Each row was made from one small tree. The marks that hang from a mark follow it in brackets, in alphabetical order. Every link used is in the known rows. Write each row's tree.
(in the rows, 128 means zero)
Known rows
sitop{rolo{togeke}}: [120  78  99 123 169 151 154 157 187  98 105 125 162 124  99  88 186 144
 137 145 134  95 138  91 155  86 120 133 130 114  91 115 111 141 133  84
 133 100 104 113 117  96 123  91  63  72  80 134 189 139  90 127  43 110
 147 146  58  95 140 196 118 149 135 164 113 108 113 147 107 141]
fetog{rolo{vapin} zafim{sitop togeke vuzu}}: [127  91 123 113 127 159 102 112 151 136 110 121 141  99 144  94 168 124
 150 112  89 160 129  93 138 143 156  92 145  93 182 130 102 133 135  90
 108 103 100  60 139 161 151 159 178 117  83 135 171 162 142 114  90 124
 148  90  94  89 132 142  93 135 158 150  87 127 120 103 134 140]
vuzu{rolo zafim zose}: [111  82 112 103 129 102  99 204 191  74 142  86 103 159 130  22 148 137
 164 134 101 114 210 113 154 155 112 124 165 110 159 114 136 115 117 123
 132 117  88 150 139  94 121 131 124 119 104 115 169  65 142  88  61 134
 173 184  71 100 191 222 150 102 155 201 126 145  87 156 158 137]
sitop{rolo{vapin} zafim{bomom togeke vuzu{zose}}}: [106  88 118 115  91 178  63 108 163 146 108 144 146 132 159 121 197 163
 148 152  88 150 140 131 127 111 115 155 101  95 148 134 142  98  83  99
 170 149  90  82 110 142 139 115 108  97 183 157 163 162  95 104  88 138
 106  80  73 116 127  96 102 117 136  92  85 124  74 117 167 123]
fetog{rolo{togeke{zafim{vuzu}} vapin}}: [135  82 127 101 135 143 109 124 180 121  92  96 163 107 123  85 188 165
 161 147 113 130 146 112 134 122 131 117 111 108 118 120  67  83 169 104
 184  89 125  72 139  70 102 145  82  79  98 135 188 111 101 113  93 109
 156 114  75 101 146 196 120 163 161 135 147  93 103 132 113 141]
sitop{zafim{bomom vapin vuzu{rolo{togeke}}}}: [109  80 136 113 121 138 100  83 175 147 113 150 148 109 124 132 143 192
 134 126 116 157 143 100 159 132 122 132 101  95 153  83 154  88  96  75
 157 146 105  54 125 106 125 112  93 104 115 179 176 137  91 119  97 117
 142  92  95 124 120 144 108 153 149  97 102 125  34 138 134 140]
zafim{bomom vapin vuzu}: [134  95 141 114 103 149 100  82 169 115 113 156 160 122 146 134 130 161
 133 137 110 119 142  88 153 150 170 159 124 121 155  72 115 131 127 142
 132 138 105  55 128 180 126 114 128 116  70 157 144 102  89 115 101 135
 147  90 158 127 136 181 121 182 156 156  87 132  48 106 109 126]
rolo{togeke}: [137  83 108 113 150 120 140 130 170  78 113 129 165 124  93  89 163 131
 140 149 147  98 141  92 166 108 129 145 140 124 115  96 101 134 148 111
 147  94 117  98 118  91 112 101  89  64  56 121 172 110  93 116  53 109
 155 164  81 100 168 227 141 152 155 185 121 105  99 144  95 140]
togeke{zafim{bomom sitop vapin vuzu{rolo zose}}}: [124  89 157 106  72 142  58  95 168 138 102 112 129 122 184 126 106 170
 149  92  77 123 166 135 169 186 129 122 136 100 173  80 146 113 136 154
 136 154 104  78 155 150 139 164 185 159 154 160 114  72  95 101 125 105
 142  95 134 119 150 119 124 121 148 136 126 144  76 144 181 133]
sitop{zafim{togeke{rolo} vapin vuzu{zose}}}: [101 106 105 103  79 139  64 103 158 122 121 142 133 122 142 122 176 137
 182 117 137 134 189 122 139 138 127 135 101  99 131 112 149 121 109  92
 103 132  94  44 125 142 145 134 126 117 170 164 105 126  68 107 104 146
 133 117 102 104 176 128  98 129 152  86 123 156  69 118 148 121]
fetog{zafim{bomom vuzu{rolo}}}: [105  69 132 107 140 136 111 142 184 122 122 115 138 125 160  82 142 154
 132 137  81 126 173  86 144 190 139 129 124 117 162 103 126 101 117 101
 121 141 110  82 146 161 136 107 142 137  69 137 184 124 122 109  96 127
 175  99 110 116 144 201 127 132 159 166  87 124  73 127 122 139]
fugo{zafim{sitop togeke{rolo} vapin} zose{vuzu}}: [166 150 108  91  59 127  93 115 159 159 105 124 127  89 112 181 108  95
 166 117 132 109 146 120 104  89 151 120 134  85 145  93 142 164 125 144
  56 107 108  68 102 164 111 214 108 154 124 176  93 137  99 118 117 126
 130 100 122  53 170 126 119 110 131 134 156 130  63 119 182 153]
zose{sitop{rolo{vapin} zafim{bomom togeke}} vuzu}: [140 102  88 103 153 157 134 107 165 152  82 158 144  62 138 149 174 174
 134 164  95 168 109  83 128  61 124 147 126  95  93 126 142 125 114 145
 120 123  73 113  90 113  91 146  67 121 153 162 147 221 117 121 105 146
  96 102  98 109 115  90 104  74 130 101  77 112  79 105 166 143]
bomom{zafim{sitop vuzu{rolo{vapin}}}}: [117  79 138 131 117 131 110 119 192 144  96 129 149 116 132  94 138 166
 115 137 100 141 132 109 173 132 135  92 177  90 139  90 111 128 138 106
 142 134  91 108 108 112 113 134 157 121  92 146 222 107 122  85  96 111
 142 133 111 124 108 164 109 168 144 194 137 115  87 121 147 155]
fugo{zafim{bomom sitop togeke{rolo{vapin}}} zose}: [170 131 132 102  91 115  75  78 142 179  99 102 136 103 131 176 141 104
 160 137 119  97 122 151  95 107 142 133 131  93 147 101 144 120 125 124
 134 127 132  86  71 144 105 187  98 133 128 151 191 106 119 113 108 114
 158 116 126  66 159 123 130 116 131 135 114  95 113 128 185 174]
vuzu{zose{sitop{zafim{vapin}}}}: [121 112 103  95 137 103 138 114 171  87 115 132 117  89 137  96 162 124
 149 128 165 122 185  97 166  95 123 144 149 107 134 111 157 132 135 162
 111 102  86 114 118  88  94 124 131 103 115 143  93 109 134 113  74 149
 116 140 138 108 176 149 139  89 138 154  78 149 100 151 132 133]
fugo{zafim{vuzu{rolo}}}: [105  87 107 131 119 132 132 176 205 139 138 109 126 129 114  87 148 127
 138 145 114 103 174  92 144 131 129 123 137 113 165 102 107 121 125 106
  92 122 110 118 136 134 114 136  90 135  66 154 187  87 119  97  82 131
 158 111 110 112 150 214 143 141 147 191 146 125  62 147 141 150]
sitop{rolo zafim{bomom togeke vuzu}}: [ 96  85 102 127 123 171 118 131 171 123 108 164 160 121 142 147 184 159
 128 129  97 135 149 106 133 118 127 161 114 103 139 127 132 125 105  90
 106 157 104  54 127 168 149  99 126 106 122 173 176 180  91 122  89 136
 100  74  95 108 110 119 103 129 139  98  65 133  87 132 139 135]
fugo{zafim{bomom togeke vuzu} zose}: [145 137 125 117  50 136  88 121 170 136 138 129 147 143 129 164 126 102
 134 138 107  88 144 128  96 126 154 174 116 112 194 101 125 138 108 139
 102 126 145  63 112 195 111 157 129 118  82 164 168 110 116 113 110 128
 119  64 119  83 156 163 151 121 159 167 118 107  41 150 157 156]
bomom{zafim{togeke vuzu}}: [119 102 108 124  98 126 124 142 176  84 117 152 172 148 119 115 137 139
 125 121 124 123 159 111 144 136 146 141 154 102 124 109  96 146 139 109
  96 122 112  44 117 151 134 113 160  99  70 149 172 131  98 103  96 129
 106 126 111 116 138 188 111 159 180 188 125 128  63 124 121 146]
rolo{togeke{zafim{sitop}} vapin}: [156  74 122  95 151 101 141  92 153 122  83 116 161  88 113 117 155 153
 140 137 140 130 128 122 169 102 124 123 151 115 118  93  86 102 179 139
 201  99 124  69 103  50 118 167 118  59 107 130 176  96  92 107  83  80
 132 155 101  97 153 182 124 143 144 163 138  94 142 145 124 154]
sitop{zafim{bomom togeke{rolo} vapin vuzu}}: [116  99 116 106  99 134  87  75 148 143 105 160 158 102 144 169 165 163
 157 117 124 137 162 110 129 139 141 150  98 103 119 100 146 111 116  92
 109 154 109   8 117 161 145 120 117 120 141 176 140 151  66 124 119 145
 135  98 136 116 141 128  92 148 152  66  90 140  67 106 139 136]
fugo{zafim{sitop{rolo} togeke vapin} zose}: [150 140 110 126  93 138 125 124 180 149 132 130 128 111 107 165 130  76
 136 106 134 106 141 133 118  52 150 122 127  84 192 121 144 161 119 112
  70 116 114  74 103 173 140 185 130 116 110 180 136 127 131 129  70 121
 110  74 117  62 138 105 107 121 122 148  96 138  89 151 180 163]
togeke{rolo{vapin}}: [132  78 115 103 164 123 117 119 173 122  97 105 154 106 117  83 201 139
 167 177 143  97 158  94 146 109 141 126 136 125  74 105  98 113 155 115
 162 110  97 107  92  97 106 113  55  93  97 113 183  93  93 107  67 140
 199 179 124 106 171 225 122 166 139 145 134 111 129 101 108 144]
rolo{togeke{zafim{bomom sitop vuzu{zose}}} vapin}: [146  87 152  95  76 136  65  67 140 144  79 110 154 112 172 134 138 174
 153 131  90 131 122 150 150 156 118 138 134 107 134  76 113  91 145 158
 225 127 127  75 130  90 111 164 157  89 155 137 170  97  80  92 118  68
 115 113  88 111 152 127 133 129 155 160 141  87 102 140 156 139]
vuzu{rolo{vapin} zose}: [119  76 130 116 142 139  79 135 185 116 121  92 121 141 115  33 175 132
 158 169 114 109 161  99 170 131 126 113 134 114 147 114 128 110 114 120
 177 106  80 160 110  98 106 126  72 110 116 105 159  71 122  90  48 144
 195 168  88 118 178 208 136 139 143 170 142 123  89 125 151 129]

Which tree is each row?
[139 118 122 120  85 158  34  74 130 160  93 113 134 105 177 131 159 147
 182 132  89 110 121 113 120 150 125 129 115 110  80 102 169 129 118 149
 138 118  92 114  99 143  90 147  97 154 162 125 161 120  85 101 121 137
 166 145 110 113 168 114 116 100 159 127 131 108  70 100 174 142] : zafim{bomom togeke{rolo{vapin}} vuzu{zose{sitop}}}
[138 114  87 100 140 154 139 101 163 127  90 174 146  65 144 168 144 171
 134 123 106 164 129  80 137  65 130 152 119  90 111 122 165 141 114 147
  73 132  72  81 104 147 112 144  95 137 142 184 106 224 113 134 108 151
  89  82 121 108 122  77  97  79 136  85  57 142  52 115 167 137] : zose{sitop{rolo zafim{bomom togeke vapin}} vuzu}
[132 115 114 133  97 190  59  96 156 155 107 129 134 112 173 123 165 149
 155 136  70 121 107 109 129 115 129 141 112 103 109 119 165 147  98 142
 135 120  79 133 105 158 107 135 104 137 162 137 159 152 106 108  96 135
 133 108  86 113 135  93 111  98 145 139 102 112  66 111 181 137] : zafim{bomom togeke vuzu{zose{sitop{rolo{vapin}}}}}
[131  98 132 139  98 188  88  78 154 152 105 171 158 108 159 180 126 155
 125  89  78 134 102 103 150 124 153 132 120  92 155  92 144 163 108 109
  91 153  94  45 128 213 167 137 165 138 125 182 148 161  81 125  97 114
 116  69 128 106  96  83  80 156 140 120  74 144  71 111 159 135] : zafim{bomom sitop{rolo} togeke vapin vuzu}
[140  88  94  96 157 146 150 109 171 146  69 144 150  52 137 142 182 192
 134 175 106 163 103  84 137  50 103 137 126  95  72 112 138 111 116 140
 165 109  84 128  90  57  65 127  33  96 141 158 174 221 114 121 100 118
 103 113  73 109 113 106 117  85 122 117  89  88  85 126 145 148] : zose{sitop{rolo{togeke vapin} zafim{bomom}} vuzu}
[155 130 105  72 114 121 133 124 179  94  88 141 139  78 141 148 147 136
 123 168 118 102 149  95 120  99 137 173 159 110 133  88 149 153 135 204
  97 112 103 137 103 129  51 139 113 134  94 153 117 159 140 115 115 141
 105 108 130  91 148 148 172  63 126 164  82 114  83 150 134 146] : fugo{zose{sitop{zafim{bomom}} vuzu}}
[129  78 123 122 159 160 143 129 175 109  83 138 166 108 147 128 157 144
 118 127  92  99 122 103 162 117 133 140 166 115 117  97 129 159 143 134
 108 141 101 114 125 157 132 103 148 127  94 140 185 139 109 122  69 114
 140 114 127 101 108 137 125 136 120 169  61 122 149 138 138 144] : zafim{bomom sitop{rolo}}
[129 102 127 124 108 179  78 108 176 147  97 118 134 100 186 102 179 160
 153 159  76 106 117 101 140 114 125 135 127 114  95 105 149 134 111 161
 161 123  81 156 114 139  86 115 100 136 140 131 169 130 115 107  86 134
 141 111 104 122 132 117 129 109 128 163  96 105  85 119 156 135] : zafim{bomom vuzu{zose{sitop{rolo{vapin}}}}}
[143 112 133 132  66 133 104  63 146 159 119 168 145 107 148 187  93 136
 128  92 100 140 122 117 142 133 159 143 135  95 206  88 131 135 120 134
  89 141 118  26 126 189 147 172 173 138  93 186 154 119 102 113 119 115
 104  63 160 105 126 108 109 150 160 153  88 133  46 122 165 151] : fugo{zafim{bomom sitop togeke vapin vuzu}}
[132  83 150 110 114 139  98  93 170 146  97 133 147 102 165 148 105 178
 127  98  83 132 158 114 171 165 144 117 134 108 156  76 125 111 154 141
 122 161 111  53 146 155 144 165 167 158 126 171 142  87  93 108 121 109
 154  89 160 122 127 134 116 144 144 128 109 139  80 132 160 149] : togeke{zafim{bomom sitop vapin vuzu{rolo}}}
[131 103 102 118 155 152 116 140 185 121 105 100 123  97 143  69 191 126
 156 164 116 102 138  95 154  78 121 118 143 114  90 129 137 138 135 157
 149  93  72 176 102  98  82 123  72 107 126 116 152 117 131 110  52 140
 150 155  92 106 160 157 129 104 125 172 104 116 120 127 149 140] : vuzu{zose{sitop{rolo{vapin}}}}
[141 159  95 132  82 153 122 127 191 165 145 130 117  94 125 170 134  90
 143 110 123 107 143 114 100  56 146 129 104  93 165 122 155 164 113 136
  51 105 106  93 112 179 105 180  99 139 105 189 129 133 128 132  92 142
 110  62 113  76 146 111 114 107 133 143 110 135  37 140 172 166] : fugo{zafim{togeke vapin vuzu} zose{sitop{rolo}}}
[129 116 132 119  45 134  74  94 148 104 110 160 149 140 150 132  97 133
 145  82 113 145 149 133 165 149 147 117 161  84 164  96 134 155 123 134
  98 126  97  44 132 165 144 148 227 120 125 159 115 120 101  95 108 112
  89 106 118 106 140 112  98 143 172 180 120 154  54 124 164 134] : bomom{zafim{sitop togeke vapin vuzu{zose}}}
[128  97 142 105  76 163  78 102 171 134  88 126 143 114 199 144 131 164
 147  98  83 126 160 142 156 152 127 136 127 105 145  94 131 123 142 157
 139 153 110  63 153 166 144 152 178 138 167 170 119 104  84 115 115 102
 107  68 129 112 133  90 112 128 133 134  89 141 106 139 169 133] : togeke{zafim{bomom sitop{rolo} vapin vuzu{zose}}}
[150 102 125 117 133 129  98  77 144 101 119 161 162 125 122 139 122 140
 142 120 122 125 134  92 152 127 166 157 120 114 151 103 129 129 123 122
 120 128 105  36 104 167 146 127 120 105  84 146 133 119  93 123  83 142
 147 111 149 115 153 168 106 164 169 130  76 137  51 108 137 138] : zafim{bomom togeke vapin}
[152 116 121  93 137 128 114  99 160 115  87 100 138  95 166 129 143 163
 162 105 121 117 145 126 141  99 104 132 104 102  80 115 160  99 144 150
 158 107 111 100 121  76  97 142  92 108 152 149 125 122 102 136  95 100
 121 117 105 103 165 113 126  84 152 116  92 115  92 160 170 150] : vuzu{zose{sitop{rolo{togeke{zafim{bomom vapin}}}}}}
[112  87 125 139  87 174  36 124 172 143 140 117 123 156 121  68 161 137
 164 145  86 125 140 107 154 148 135 118 110 101 162 113 138 125  91 103
 146 110  75 122 121 145 132 145 105 122 151 127 153  96  96  85  72 143
 175 134  64 119 166 169 111 142 160 150 168 128  38 109 171 125] : zafim{togeke vuzu{rolo{vapin} zose}}
[143 131  90  79 123 115 153 155 188  88 103 138 134  74 119 124 160 116
 129 171 141 102 165  86 131  80 137 159 166 110 128 101 134 165 146 194
  89  98  93 146 106 107  56 149 108 123  87 146 103 152 142 112 100 144
 103 124 115  81 161 176 170  69 121 179 115 120  97 153 123 145] : fugo{zose{sitop{zafim} vuzu}}
[151 121  96  95 126 124 130  80 143 111  98 180 146  68 138 169 121 166
 131 124 120 165 132  76 143  93 147 157 134  95 126 103 149 135 128 167
  80 120  81  62 106 134  99 154 112 132 117 171  83 191 113 126 124 150
  88 102 142 112 143 108 113  86 154 110  72 139  37 115 155 139] : zose{sitop{zafim{bomom togeke vapin}} vuzu}
[110 129  95 110 123 154 148 164 213 124 113 127 134  82 138 130 202 120
 125 147 127  90 168 106 125  70 126 144 141 109 126 111 145 166 127 137
  83 119  99 133 120 134  83 121 119 120 106 165 154 153 135 124  80 136
 104  94  94  87 124 141 145  88 103 155  86 130 115 164 122 153] : fugo{zose{sitop{rolo zafim{vuzu}}}}
[126 117 125 114  62 126  72 112 164  91 128 152 151 157 140 110 111 137
 151 107 127 139 170 124 152 141 153 133 133  89 154 109 122 133 115 122
 111 119  96  39 128 157 139 127 181 104 115 153 118 114  95  97 104 136
 102 107 114 113 165 154 101 153 186 167 126 144  23 114 149 131] : bomom{zafim{togeke vapin vuzu{zose}}}
[147  97 122  86 163 113 137 126 172  82  95 103 160 108 108  90 164 148
 164 112 147 125 171 100 151 104 140 114 111 108 118 124  92  93 174  99
 137  88 124  52 143  75 120 141  85  82  76 143 144 107 112 137  80 115
 159 123 106  93 164 199 117 157 167 125 111 123 107 144 114 145] : fetog{rolo{togeke{zafim{vapin}}}}
[141  79 115  83 174 100 130 129 177 122  85  84 152  94 126  92 197 144
 172 169 146 100 190 114 135 111 126 126 125 130  73 116  80  78 185 129
 177 114 120  76 103  69 109 144  52  93 122 120 174  79  85 113  93 132
 183 170 133 104 184 223 126 161 142 121 141 108 150 117 116 153] : togeke{rolo{vapin} zafim}
[120  92 123 100  78 132 101 139 171  97 101 115 138 123 165 106 138 133
 145 119 111  97 184 132 164 166 127 137 168 118 160  87 103 144 166 171
 128 124 117  89 159 131 129 159 201 119 130 132 121  73  92  92 103  99
 116 122 118 102 170 166 149 119 146 190 139 133 132 159 140 129] : togeke{zafim{sitop vuzu{zose}}}
[117  80 141 132  86 166  53 104 161 166 112 109 127 130 132  82 148 151
 153 133  89 127 106 118 174 145 115  95 136  94 148  82 141 131 101 104
 182 106  84 148 119 100 114 151 125 111 146 129 176  97  94  85  70  90
 167 146  46 109 142 144 123 138 140 181 175 104  76 132 162 130] : zafim{sitop vuzu{rolo{togeke vapin} zose}}
